Each row was made from one small tree. The marks that hang from a mark follow it in brackets, in the order of their numbers. Every link used is in the known rows. Write each row's tree.
Known rows:
j558{j150{j270 j673}}: [-1.907, -2.106, 2.597, 2.008, 4.007, -2.260, 0.254, 1.255, -2.747, 1.033, -2.340, 0.789, -4.525, -1.875, -0.826, 2.663, 1.343, 0.161]
j558{j150{j315 j449}}: [-2.045, -1.492, 2.445, 3.185, 2.602, -1.675, 1.338, 1.447, -0.751, 0.247, -1.195, 1.116, -3.498, -2.704, -0.886, 2.145, 0.822, -0.747]
j270{j150{j154 j315 j449 j673}}: [-2.042, -1.544, 0.078, 2.351, 2.590, 0.290, 1.592, 2.075, -1.612, 1.090, -0.212, -1.234, -1.191, -2.400, -1.789, -0.092, -0.611, -0.502]
j315{j150{j154 j449}}: [-0.535, -0.990, 1.015, 2.670, 2.092, -0.753, 3.443, 0.484, -0.099, -0.183, 1.029, -0.505, -3.116, -1.849, -1.263, -2.399, -0.255, -0.942]
j270{j150{j315 j449 j673}}: [-1.528, -1.866, 0.057, 2.053, 3.642, -0.676, 0.857, 1.601, -1.161, 2.406, -0.341, -0.839, -2.063, -2.793, -1.619, 0.874, -0.244, -0.502]
j673{j150{j154 j270{j315} j449}}: [-0.795, -1.056, 1.371, 2.598, 2.216, -1.020, 1.012, 1.008, -2.254, -0.811, 0.643, 0.441, -3.066, 0.294, -1.297, -0.836, -0.376, -1.396]
j270{j150{j449 j673} j315}: [-1.390, -1.465, 0.544, 2.725, 2.755, -1.580, 1.551, -0.699, -1.660, 1.499, 2.401, -0.408, -4.072, -0.840, -1.952, -0.577, 0.152, 0.017]
j449{j150{j154}}: [-2.550, -1.718, 2.693, 2.609, 2.102, -0.685, 2.164, -0.144, -1.395, -0.716, 1.092, -0.072, -3.219, -1.734, -0.790, -0.558, 0.201, -1.135]
j150{j154 j270 j315 j673}: [-2.095, -1.491, 1.263, 1.348, 3.320, -0.489, -0.778, 3.185, -3.001, 0.908, -3.428, -0.645, -0.643, -2.054, -0.810, 1.530, -0.648, -0.948]
j150{j154 j270 j315 j449 j673}: [-2.444, -1.480, 1.283, 1.861, 2.375, 0.441, -0.425, 3.096, -2.364, 0.543, -2.624, -0.759, 0.735, -2.631, -0.668, 0.984, -0.593, -1.668]
j315{j150{j154}}: [-0.211, -1.043, 0.995, 2.186, 3.011, -1.701, 3.099, 0.533, -0.715, 0.214, 0.290, -0.382, -4.482, -1.328, -1.394, -1.844, -0.370, -0.247]
j558{j150{j270}}: [-1.288, -1.603, 2.816, 2.185, 3.859, -2.582, 0.618, 0.983, -2.234, 0.179, -1.512, 1.174, -4.732, -1.862, -0.394, 2.081, 1.838, 0.162]
j270{j150}: [-0.388, -1.318, 0.965, 1.797, 4.045, -2.763, 1.961, 0.010, -1.284, 1.448, 1.174, -0.068, -5.188, -1.777, -1.286, -0.159, 0.803, 0.405]
j315{j150{j154 j270 j449 j673}}: [-0.888, -1.677, 0.519, 1.949, 2.935, 0.379, 1.652, 1.648, -1.527, 0.698, -0.908, -1.230, -1.289, -2.091, -1.142, -1.366, -0.254, -0.849]
j673{j150{j449}}: [-0.512, -1.661, 1.799, 2.340, 2.931, -2.802, 2.180, 0.604, -0.239, 0.763, 0.333, 0.931, -5.158, -1.290, -1.400, 0.196, -0.392, -1.777]
j315{j150}: [0.302, -1.422, 0.944, 1.915, 3.969, -2.729, 2.358, 0.042, -0.352, 1.489, 0.131, -0.025, -5.269, -1.771, -1.283, -0.826, 0.056, -0.216]
j449{j150{j154 j270 j315 j673}}: [-3.026, -2.426, 1.467, 1.751, 3.438, 1.279, -0.781, 2.348, -2.855, 0.656, -2.258, -1.143, 0.250, -2.530, -0.679, 1.422, -0.355, -1.317]
j154{j150}: [-2.106, -1.273, 4.034, 3.008, 2.870, -3.201, 2.115, -0.224, -1.754, -0.231, -0.289, 0.705, -5.423, -2.459, -0.722, 1.380, 1.406, -0.439]
j558{j150{j154 j270}}: [-1.794, -1.201, 2.839, 2.454, 2.772, -1.519, 1.288, 1.435, -2.669, -1.121, -1.348, 0.861, -3.881, -1.397, -0.553, 1.084, 1.438, 0.163]

Which tree is each row?
[-1.779, -1.019, 3.535, 3.065, 3.129, -2.399, 0.250, -0.226, -3.289, -0.564, 0.010, 0.574, -4.191, -1.294, -0.490, 1.340, 1.807, 0.039] -> j154{j150{j270{j315}}}
[-1.186, -1.358, 1.149, 2.515, 2.436, -1.006, 1.767, 2.472, -0.747, 0.021, -1.011, 0.305, -2.775, -1.398, -1.578, 0.191, -1.354, -1.991] -> j673{j150{j154 j315 j449}}
[-2.313, -1.035, 1.791, 2.488, 1.470, -0.398, 0.270, 0.766, -2.847, -0.351, 0.165, -0.292, -1.342, -0.655, -0.962, -0.463, -0.121, -1.093] -> j150{j154 j270{j315} j449 j673}
[-2.214, -1.723, 1.530, 2.151, 2.645, -1.429, 0.309, 1.719, -0.883, 1.720, -1.680, -0.116, -1.785, -2.843, -1.129, 1.633, -0.752, -1.727] -> j150{j315 j449 j673}
[-1.175, -1.943, 0.067, 1.551, 4.566, -1.588, 0.506, 1.629, -1.792, 2.814, -1.095, -0.780, -3.401, -2.288, -1.806, 1.456, -0.341, 0.174] -> j270{j150{j315 j673}}
[-0.420, -1.130, 1.358, 2.106, 3.210, -1.973, 0.657, 1.045, -2.811, -0.372, -0.146, 0.550, -4.362, 0.888, -1.445, -0.282, -0.442, -0.687] -> j673{j150{j154 j270{j315}}}
[-3.341, -2.319, 1.774, 2.338, 2.670, 0.439, 0.707, 1.512, -1.927, 0.588, -1.184, -0.786, -1.467, -2.277, -1.298, 1.026, -0.892, -1.379] -> j449{j150{j154 j315 j673}}
[-0.233, -1.440, 1.295, 2.313, 3.317, -2.047, 0.292, 0.551, -1.726, 0.461, 0.490, 0.787, -3.884, -0.127, -1.156, 0.178, 0.049, -1.383] -> j673{j150{j270{j315} j449}}
[-2.891, -2.020, 2.022, 2.445, 2.508, 0.388, -0.081, 0.040, -3.383, -0.221, 0.477, -0.657, -1.755, -0.566, -1.016, -0.063, 0.103, -0.774] -> j449{j150{j154 j270{j315} j673}}
[-2.418, -1.577, 3.306, 2.833, 3.252, -2.100, -0.087, 0.007, -3.795, 0.328, -0.881, 0.135, -3.965, -1.253, -0.916, 1.914, 1.311, 0.014] -> j154{j150{j270{j315} j673}}
[-1.988, -1.076, 1.753, 1.991, 2.431, -1.357, -0.101, 0.824, -3.495, 0.036, -0.680, -0.214, -2.635, -0.117, -1.128, 0.094, -0.241, -0.382] -> j150{j154 j270{j315} j673}
[-0.167, -0.713, 0.791, 2.771, 2.548, -1.744, 2.736, -0.395, -1.383, -0.142, 1.557, -0.213, -4.937, 0.106, -1.822, -2.247, -0.516, 0.129] -> j270{j315{j150{j154}}}
[-1.956, -1.438, 1.928, 1.388, 2.857, -1.282, 0.264, 1.734, -2.892, 0.374, -2.011, -0.344, -2.206, -1.541, -0.760, 0.526, -0.095, -0.765] -> j150{j154 j270 j673}
[-1.910, -1.829, 1.277, 1.587, 3.471, -0.577, -1.203, 2.601, -1.884, 1.785, -2.767, -0.455, -0.134, -3.098, -0.533, 1.988, -0.174, -1.659] -> j150{j270 j315 j449 j673}
[-2.132, -0.787, 2.630, 3.532, 1.468, -0.663, 1.263, 0.466, -2.623, -1.848, 0.698, 0.869, -2.986, -0.526, -0.781, 0.108, 1.350, -0.152] -> j558{j150{j154 j270{j315} j449}}
[-0.705, -0.914, 0.767, 2.917, 2.685, -1.827, 1.898, -0.957, -1.182, 0.731, 3.250, -0.004, -4.234, -0.854, -1.516, -1.187, 0.674, 0.060] -> j270{j150{j449} j315}
[-0.306, -1.600, 0.560, 2.296, 3.772, -2.494, 1.687, -0.640, -1.366, 1.963, 0.533, -0.291, -5.586, -0.354, -2.101, -0.661, -0.602, 0.127] -> j270{j315{j150{j673}}}
[-1.425, -1.656, 2.158, 2.127, 4.352, -1.752, -0.504, 2.355, -2.347, 0.741, -2.951, 0.859, -3.174, -2.407, -0.464, 3.082, 1.288, -0.010] -> j558{j150{j270 j315}}
[-1.451, -0.975, 0.292, 2.545, 2.473, 0.017, 1.936, 1.828, -1.137, 0.275, 0.665, -0.792, -1.323, -2.383, -1.324, -0.724, -0.133, -0.500] -> j270{j150{j154 j315 j449}}
[-0.264, -1.776, 1.542, 1.744, 3.757, -2.050, 0.652, 1.456, -1.141, 0.813, -0.783, 0.620, -3.417, -1.565, -0.738, 0.605, 0.223, -1.731] -> j673{j150{j270 j449}}
[-1.866, -1.080, 0.650, 3.008, 1.726, -0.507, 2.301, -0.234, -2.167, 0.229, 2.523, -0.745, -3.203, -0.376, -2.100, -1.576, -0.216, 0.045] -> j270{j150{j154 j449 j673} j315}
[-0.872, -1.229, 0.581, 2.597, 2.611, -1.441, 2.403, -0.157, -1.855, 0.637, 0.707, -0.624, -4.713, 0.152, -2.234, -1.687, -1.002, 0.118] -> j270{j315{j150{j154 j673}}}
[-2.719, -1.605, 2.937, 2.863, 2.157, -2.024, 2.469, 0.814, -2.200, -0.339, -1.266, 0.798, -5.393, -1.103, -1.576, 1.282, 0.367, 0.107] -> j558{j150{j154 j673}}
[-0.932, -1.489, 0.881, 1.995, 3.165, -0.192, 0.270, 3.392, -1.730, 0.091, -2.050, -0.075, -1.035, -1.642, -0.966, 0.611, -0.772, -1.916] -> j673{j150{j154 j270 j315 j449}}
[-1.142, -1.172, 0.646, 3.104, 1.710, -0.475, 2.758, -0.205, -1.205, 0.283, 1.391, -0.755, -3.371, -0.378, -2.088, -2.241, -0.924, -0.600] -> j270{j315{j150{j154 j449 j673}}}
